Each row was made from one small tree. The marks that hang from a mark follow it in brackets, in the order of their numbers. Every link used is in the known rows. Write each row's tree.
Known rows
K_948(K_984(K_389)): [  9 -20   8   1   7 -14  -5   0 -10   0  -6   2 -31  11  -6  15  17   9
  25 -11 -12  -7 -12  22   5   2 -19  -2  12]
K_232(K_547): [ -5 -21  12  13   4   6 -11  -5   5  -2   1  -1 -22  16 -17   6  10   8
  40  -5  -8 -12 -21   1   3  -2 -15 -10   5]
K_336(K_984(K_389 K_716)): [ 10 -13  13  -8  -2   2   0 -10 -30   8  -4  -1 -40  13  -3   8  12  22
  31 -17 -14 -11  -3  45   2  -9 -21 -14   3]
K_948(K_984(K_336 K_389 K_716)): [ 14 -23  19 -13  -1   4  -5  -2 -16   3 -12  16 -34   1  -9  12  32  16
  30 -40  -2 -11  -5  36   9 -11 -20  -4  18]
K_617(K_87 K_232(K_547) K_389(K_984(K_716))): [ -9 -14  27   6 -14 -23  -9 -11  -1  11  12  -1 -24  45  -8   1  12  14
  52 -24   4  -3 -31  11  12 -15 -17   2  55]
K_20(K_306 K_948(K_984(K_336 K_389))): [ 19 -21  -7  -4  10  -2 -24  20 -15   8 -12  21 -30 -21  -5  24   3  15
  56  -7 -11 -11   3  28 -16 -13 -39   2  -1]
K_20(K_306(K_547(K_336)) K_948(K_984(K_716))): [ 11 -21  10  -7 -10  -6 -10  34 -21   7 -16  -4 -10  -5   0  20  10  -5
  59 -22  -5  -9  -3  17 -20 -19 -47   7   6]
K_617(K_87 K_232(K_547) K_389): [ -8 -20   9   8  -9 -19  -2  -9   9   0  12 -11 -19  30 -10   8   8  20
  48 -18  -2   1 -36   1   2 -19  -8   4  35]
K_20(K_306 K_948(K_984(K_336))): [ 21 -22  -3  -5   7   2 -17  25 -11   2 -13  17 -23 -17  -9  22  -4   6
  55  -7  -8  -7  -3  15 -23 -17 -41   3  -8]
K_20(K_948(K_984)): [ 19 -23  10   1   8 -13   0  14  -6  -3   2   5 -25   2  -9  15   5  -5
  41 -17  -9  -7  -7   3  -4 -13 -33   5 -11]
K_547(K_232(K_617) K_336(K_984(K_716))): [ 11 -39  26 -13 -25  14 -11   8 -15   3 -16 -19 -29  21 -44   1  32  22
  69 -29   3   2 -11  40 -13 -25  -8  -5  22]
K_87(K_617): [ -5 -17  19   0   5  11  -1   1   2  -9  10  -8 -18  10  21  -6  -5  -4
  17 -17 -11 -13  -8  -4   4 -12 -23  -6 -16]
K_948(K_984): [ 11 -20  14   1   3  -9   2   5  -6  -7  -6  -2 -21  19 -12  14  10  -1
  24 -12  -8  -1 -19   6  -2  -4 -22   0   5]
K_617(K_87 K_232 K_389(K_984(K_336 K_716))): [ -2 -14  23  -6 -18 -13  -3  -9   0   6  10   5 -29  39   3   7   8  14
  44 -43  10   3 -17  16   3 -30 -10  -2  53]
K_984(K_336 K_389 K_716): [  3 -21  16 -10  -6  23 -12  -8  -9   8  -4  18 -46  -4   4   5  27  29
  36 -50  -2 -18   7  40   9 -17 -13 -17  14]
K_547(K_232(K_617(K_87 K_389)) K_336): [  5 -40  11  -3 -23  -1 -22  10  10   0   0 -28 -26  27 -40  -1  31  26
  66 -29   9  14 -23  23 -10 -25   8   3  36]
K_547(K_336(K_984(K_389 K_716))): [  7 -20  14  -9  -6   2  -6   0 -21   9  -8  -8 -27   8 -16  14  25  27
  44 -39  -5  -9   1  40  -2 -17 -11  -8   4]
K_547(K_232): [  0 -28  18   6 -15  17 -13   1   7 -10  -2 -14 -36  25  -6   6  10   0
  50 -19   0  -1  -9  13   1 -14  -7 -15  14]
K_232(K_547(K_336) K_617(K_87 K_389)): [  3 -32   1   4  -5 -17 -19   4  10   8   7 -16 -13  20 -54  -4  28  39
  54  -6  -3   7 -42  11 -10 -11   1  11  31]
K_87(K_617(K_232(K_547(K_336)) K_389(K_984))): [-10 -14  26   3  -3   0  -8  -6   6   1   9   6  -7  24  15  -4   5  -9
  41 -34   2 -14 -17  -1   9 -17 -23   8  22]
K_780(K_87(K_617)): [  6 -14  22  -3   0  -3 -13  -3 -11 -12  21  -7 -19   3  16   3   0 -11
  18 -18  -2  -9  -8  -8   3  -3 -15 -14 -11]
K_306(K_547(K_232 K_336)): [ -6 -28  17   2 -28  11  -4   9   6 -13 -10 -29 -16  28   0  17  20 -16
  50 -36   6   3  -5  11 -11 -26  -1  -8  28]
K_617(K_87 K_232): [-12 -23  17   6  -8 -16   9   0   2  -5   6 -19 -24  24  -2  14   1  15
  40 -14  -7   0 -15  -3  -3 -23 -14  -6  19]
K_984(K_716): [ -4 -18  26  -1  -9  14   0   1  -7   4   3  -1 -34  19   2  -5  13  13
  32 -32  -4 -12  -9  14   6  -9 -25 -16   2]
K_87(K_617(K_232(K_547(K_336(K_984))))): [ -8 -23  27  -3   1   4   5  -4  -6  -7  -3  -6  -5   8   5   6   4  -3
  39 -22  -9 -18 -11   3   1 -20 -26   3  -4]
K_87(K_617(K_389(K_984(K_336 K_716)))): [  4  -9  24 -10  -4  14 -10  -6  -1   0  12  11 -22  20  25 -11   1  -5
  21 -38   3  -9  -9  11  10 -18 -21  -2  12]
K_716(K_984): [  7  -7   3   5  -3  -3  -7 -17   0  -2  15 -16 -27  17   7   2 -15   1
  31 -11  -3   5 -11  -4  -2 -12   2 -13  14]
K_20(K_306 K_948(K_984(K_716))): [ 15 -20  11  -3   2  -3 -15  26 -21  11  -8   9 -26  -7  -4  11   1   9
  57  -7 -10 -12  -6  18 -12  -8 -53   2  -8]
K_20(K_306(K_547)): [ -9 -11  -3   8 -11   9 -10  14  -5  -2 -10 -11 -19  14  15  15 -11  -4
  37   7 -10  -2  -9   7 -24  -9 -28 -14  11]

Write each row's tree
[ -5 -11  13   5 -12 -27  -3  -7   5   4  16  -6 -26  46   4   8  -3   9
  42 -20   3   7 -23   5   1 -22 -11   1  48] -> K_617(K_87 K_232 K_389(K_984))
[  1 -42  17   1 -20  13 -18  11   8  -2  -9 -19 -27  20 -37   1  30  18
  66 -26   5   4 -11  20 -11 -20  -2  -6  23] -> K_547(K_232(K_617) K_336)
[ -8 -21  10   8 -11  -1  -5  -7  13   3   2   8 -15  23  -9  10  17  10
  57 -41   6  -7 -25   4  -3 -18 -12   3  26] -> K_617(K_232(K_547(K_336)) K_389)
[ -6 -14  24  -1  -2   8  -8 -12   7  -4   7  16 -13  21  19  -2   0 -11
  36 -30   2 -14 -15  -1   7 -20 -23   4  22] -> K_87(K_617(K_232(K_547) K_389(K_984(K_336))))
[  2 -24  14   6  -6 -19 -20  -4   0  13  11  -4 -28  36 -41 -15  19  28
  48   8  -3   2 -41  15   0  -3 -13   4  45] -> K_232(K_547 K_617(K_87 K_389(K_984(K_716))))
[  5 -13  28  -4  -8  15 -12  -4  -6   5  -1  18 -36  26  -1   4   9   2
  36 -35   6  -9   3  19   4 -17 -18 -17  27] -> K_389(K_984(K_336 K_716))
[ 11 -11   2  -3  -7 -15 -15  -6   7   1  15  -3 -28  35  -7   9   1  13
  31 -23   5  13 -20  15  -2 -23   4  -2  39] -> K_617(K_87 K_389(K_984(K_336)))
[  2 -28   5   6  -5 -22 -25   1   7  13   8 -10 -16  31 -53  -5  25  31
  57  -2   0   7 -38  13  -7  -8   0  10  45] -> K_232(K_547(K_336) K_617(K_87 K_389(K_984)))
[ -3 -38   9   6  -1 -14 -16   8   6   5   0 -21 -13  15 -58  -1  27  37
  56   4  -7   1 -32   8  -8 -11  -3   5  21] -> K_232(K_547(K_336) K_617(K_87))
[ -9 -24  11   5 -11 -20  -5  -4  10   3   8 -13 -12  27 -19  11  19  24
  56 -32   4   2 -33   4   0 -23  -3   8  36] -> K_617(K_87 K_232(K_547(K_336)) K_389)
[ 10 -33  12  -2 -19   2 -24  -1   9  -3   4  -9 -39  34 -29  -2  14  15
  56 -11   7  14 -22  22  -8 -22   2  -3  48] -> K_547(K_232(K_617(K_87 K_389(K_984(K_336)))))
[ 14  -8  19  -8  -3  -1 -21  -8  -6 -10  23   8 -20  10  19   4   0 -15
  20 -32   8  -3  -8   0   2  -9  -8 -10  10] -> K_780(K_87(K_617(K_389(K_984(K_336)))))
[ -1 -13  11  -1 -12 -18  -4  -9   6   1  11   3 -27  37   1  13   0   9
  43 -31   7   8 -18   9  -4 -30  -5   0  51] -> K_617(K_87 K_232 K_389(K_984(K_336)))
[  3 -25  24  -8 -32  11   2   6 -12  -9 -16 -29 -17  29  -5  18  22 -11
  52 -40   4   2  -5  26 -11 -29  -6  -7  28] -> K_306(K_547(K_232 K_336(K_984(K_716))))
[-11 -17  21   3  -2   6   0  -9   7  -5  10   5 -12  16  21  -6   1  -4
  33 -28  -4 -15 -23  -6   7 -15 -26   4   6] -> K_87(K_617(K_232(K_547) K_389))
[  8 -20  22  -5   0  -8  -4   1 -19   7  -6   5 -34  12  -5   6  28  14
  27 -26  -8 -12 -12  31  13   1 -27  -3  15] -> K_948(K_984(K_389 K_716))
[ -8  -9  23   1  -4   0  -1  -8   5  -3  15   6 -18  28  32  -6  -8 -14
  28 -28  -1  -9 -12  -2   6 -18 -28   1  16] -> K_87(K_617(K_232 K_389(K_984)))
[ 10 -32  17  -6 -18  12 -11   4  -8  -7 -15 -21 -23  21 -27  18  20   8
  61 -33   5   2  -5  32 -10 -26   2  -7  13] -> K_547(K_232 K_336(K_984))
[ -8 -14  18  -1  -4   7   5  -6   6  -6  13   2 -18  17  31  -5  -6  -6
  26 -33  -3 -10 -16  -5   3 -20 -27   1   2] -> K_87(K_617(K_232 K_389))
[  3 -25  11  -4 -25   4  -5   2 -10 -10 -16 -28 -21  23  -3  24  21  -8
  50 -31   0   2  -2  32 -12 -26   0  -7  30] -> K_306(K_547(K_232 K_336(K_984(K_389))))
[  8 -25   3   4  -3 -13 -22  -6   8   6   8   2 -25  29 -45  -6  14  26
  48   8  -1   6 -39  12  -8 -10  -4   6  45] -> K_232(K_547 K_617(K_87 K_389(K_984(K_336))))
[ 12 -28   5  -2 -14  -5 -18  32 -11  -2 -20 -11 -12  -1  -6  27   9 -12
  71 -14  -2  -2  -3  17 -24 -21 -36   8  14] -> K_20(K_306(K_547(K_232 K_336)) K_948(K_984))
[ -6 -17   7   4 -12 -19   4  -6   7  -3  15 -13 -25  32   3  10   1  17
  39 -25   0   7 -27   2  -3 -24  -8   1  30] -> K_617(K_87 K_232 K_389)
[ -2 -36  10   8  -3   1 -15   6   6   5  -5  -4 -16  11 -51  -4  27  25
  55  -3  -7  -6 -26   7 -12  -6 -11   0  13] -> K_232(K_547(K_336) K_617)
[  2 -13  24   0  -5  -7 -12 -10  -6 -10  22   1 -15   9  17   2   3 -11
  31 -27   3 -10 -19 -10   5  -5 -16  -5   6] -> K_780(K_87(K_617(K_232(K_547) K_389)))
[  4 -23   5   9  -1 -22 -21  -5   6   9  13  -6 -25  37 -42  -9  12  24
  47  17  -6   6 -42   9  -4  -2  -9   6  43] -> K_232(K_547 K_617(K_87 K_389(K_984)))
[  5 -31   9  -5 -25   2  -6   5  -9  -6 -16 -27 -23  22 -17  16  23  -2
  54 -17  -3   6  -7  32 -20 -25  -3  -4  33] -> K_306(K_547(K_232(K_617) K_336(K_984(K_389))))
